What can hang from each mark
zegen: vive
tafa: numid
sabol: duso vive
duso: sabol zegen
rimeruz: duso numid
numid: rimeruz tafa
vive: sabol zegen

Each row was made from one small tree. Brackets hold a mark, then the marks that hang from it, in alphabetical order. Every link used is in the known rows. Write each row's tree.
Known rows
[numid rimeruz]: [-36.0  21.6   3.6 -13.1  25.0  57.0  -9.3 -26.1   0.6  31.7  21.8  26.7
 -30.7  17.1 -41.2 -48.9]
[sabol duso [vive zegen]]: [-10.7   6.8  54.6 -21.7 -41.1  19.5   9.7 -21.1 -39.8  23.0 -33.4 -27.3
 -59.6  49.9 -33.6 -28.3]
[rimeruz [duso zegen]]: [-20.9  35.6  29.8  -3.7  25.8  29.4 -13.1  -4.3  15.5 -19.6  28.6  -3.2
 -15.9  44.9 -37.1 -20.3]
[rimeruz numid]: [-27.7  21.1  27.8 -13.4  31.0  33.7  21.7 -27.4  11.8  -9.4  38.7  -3.0
 -45.2  16.2 -37.6  -9.9]
[duso [sabol vive] zegen]: [  5.7  65.6 -10.2  25.3   6.3   4.4 -60.0   4.0 -12.9 -12.6  -5.6 -26.5
 -17.6  -9.8 -49.9 -45.8]
[numid [rimeruz [duso [sabol vive] zegen]]]: [-33.3  50.0  22.6  27.3  26.4 -16.7 -70.0 -11.0 -15.5  16.5  16.1 -22.0
  21.1  11.2 -51.3 -49.7]
[zegen [vive sabol]]: [-31.1   8.7  11.2 -34.1  -4.6  44.3   8.7  -0.9   0.1  12.5  20.1 -22.0
 -28.4   7.3 -32.0 -60.7]
[tafa [numid [rimeruz [duso zegen]]]]: [-39.5  11.7  25.0  10.9  42.9  33.6 -40.2  -2.0 -23.7  14.4  28.2  29.2
  -8.7  31.1 -59.3 -35.7]
[tafa [numid rimeruz]]: [-33.1   3.9   3.3 -10.4  30.6  67.9 -23.1 -14.7 -28.9  36.0  13.7  45.9
 -41.4   9.9 -54.0 -46.9]
[tafa numid]: [-14.9  12.0  10.4 -20.2  20.2  74.0  -7.6  -3.8 -19.2   6.8   4.8  32.5
 -59.7  14.0 -46.1 -31.1]
[tafa [numid [rimeruz duso]]]: [-53.5  -5.3  40.5 -18.2  41.3  52.9 -16.5 -17.5 -22.1  33.2  26.4  36.0
 -22.1  35.3 -47.8 -36.3]
[tafa [numid [rimeruz [duso [zegen vive]]]]]: [-44.7   6.5  29.2  12.9  35.1  28.2 -50.1   4.7 -13.3  43.5  37.4  17.5
   6.6  11.5 -31.3 -48.4]
[numid [rimeruz [duso sabol]] tafa]: [-57.8  19.1  34.5 -28.0  49.4   2.0 -31.5 -12.9   3.8  36.9  67.8   6.5
  12.2  -3.8 -36.3 -44.5]
[sabol [vive zegen]]: [-24.3  18.6  17.2 -19.9 -27.2  45.4  13.6 -20.6 -23.4  -5.4 -26.5 -29.0
 -55.2  33.8 -41.1 -26.0]
[rimeruz [duso [sabol vive] zegen] [numid tafa]]: [-32.4  39.8  61.4  17.0  32.3 -60.5 -46.5   0.6   6.4   2.5  58.3 -46.9
  10.0  -6.5 -44.6  -7.5]
[vive sabol zegen]: [-35.3   2.2  -2.8 -43.2 -12.1  52.9  46.8 -10.6 -39.9 -45.2  -1.1 -35.1
 -52.1  37.4 -64.7 -39.8]

Which tree is each row?
[-50.7  28.5  19.9 -17.1  47.8  20.4 -23.9 -24.6  -8.8  10.1  42.3   3.0
   7.3  12.6 -40.2 -46.9] -> [numid [rimeruz [duso sabol]]]
[ 14.3  36.2  46.2  17.0 -24.0  -0.3 -42.1  -3.7 -13.1  35.5 -20.7  -8.8
 -39.8  37.2 -40.2 -37.0] -> [sabol [duso zegen] vive]
[-19.3  37.2  -2.0 -14.0 -11.5  24.0  -8.1 -15.3 -39.4 -26.0 -19.1 -42.7
 -36.9   2.7 -45.8 -36.5] -> [duso [sabol [vive zegen]]]
[-62.6   1.3  54.5 -35.3  34.7  24.0 -10.6 -18.1  19.4  56.4  60.6  20.7
  -7.4  25.3 -29.9 -32.9] -> [numid [rimeruz duso] tafa]
[ -3.4  57.1 -22.6  14.2  23.6  16.9 -49.8  13.6   1.6  -8.5  30.4 -19.5
  -1.2 -31.3 -23.2 -55.5] -> [duso sabol [zegen vive]]
[-54.6   1.1  80.4 -35.5  40.8  -1.8  21.7 -19.6  29.3  16.4  76.2  -8.0
 -20.3  26.1 -27.1   4.0] -> [rimeruz duso [numid tafa]]
[-35.9  44.9   4.6  13.8  50.8   2.2 -47.8  -8.3 -11.5  -9.8  43.3  -4.8
  19.4  10.4 -51.1 -48.6] -> [numid [rimeruz [duso sabol zegen]]]
[-50.0  20.5  54.6 -10.5  14.9 -21.1  16.1 -29.7 -32.1 -37.1  20.3 -68.6
 -12.9  23.9 -43.5  -3.9] -> [rimeruz [duso [sabol [vive zegen]]] numid]
[-54.8  13.8  44.3  -2.7  27.5  -1.0 -44.9   3.2  26.9  63.6  72.9   1.8
  22.2   0.9 -15.4 -45.5] -> [numid [rimeruz [duso [zegen vive]]] tafa]
[-33.3  28.2  49.3   6.7  41.8  -1.1   3.8 -15.4  15.3 -26.4  53.3 -21.1
 -13.6  39.3 -42.0   1.7] -> [rimeruz [duso zegen] numid]
[  5.7  28.2  33.6   5.0  -6.4  12.0 -31.8   6.8   1.9  39.6  16.2  -3.2
 -24.1  15.5 -12.4 -47.5] -> [sabol [duso [zegen vive]]]
[  3.8  18.9  26.7  -7.6  -9.6   7.1  -9.6   6.1 -28.4  -4.2   4.2 -15.8
 -36.8  40.8 -63.6 -52.5] -> [vive [sabol [duso zegen]]]
[-20.6 -10.8  34.6 -46.7 -27.0  26.5  43.0 -11.8 -56.1 -17.5 -10.0 -33.8
 -56.6  54.3 -57.6 -44.1] -> [vive [sabol duso] zegen]
[-49.2  11.5  21.1 -11.6  54.2  30.8 -38.5 -13.5 -37.0  16.0  34.0  22.0
  -4.3   6.2 -53.0 -46.5] -> [tafa [numid [rimeruz [duso sabol]]]]
[-54.0  -6.5  26.8   3.5  23.8  14.8 -36.4  12.4 -34.3  28.0  35.1  -7.4
  12.0  15.7 -57.1 -65.5] -> [tafa [numid [rimeruz [duso [zegen [vive sabol]]]]]]
[-48.6  31.2  24.2   5.0  43.1 -23.8 -65.8  10.3  10.8  45.2  79.3 -12.3
  40.9 -25.8 -20.4 -57.5] -> [numid [rimeruz [duso sabol [zegen vive]]] tafa]
[-17.0  -3.1  47.8 -35.3 -19.2  18.1   5.4  -2.7 -16.5  42.5  12.8 -20.3
 -31.8  25.7 -27.3 -63.0] -> [zegen [vive [sabol duso]]]
[-41.6  23.3   9.4  21.2  48.9   5.1 -70.6   9.6 -28.9  25.1  44.6   3.5
  25.1 -17.9 -39.0 -59.3] -> [tafa [numid [rimeruz [duso sabol [zegen vive]]]]]
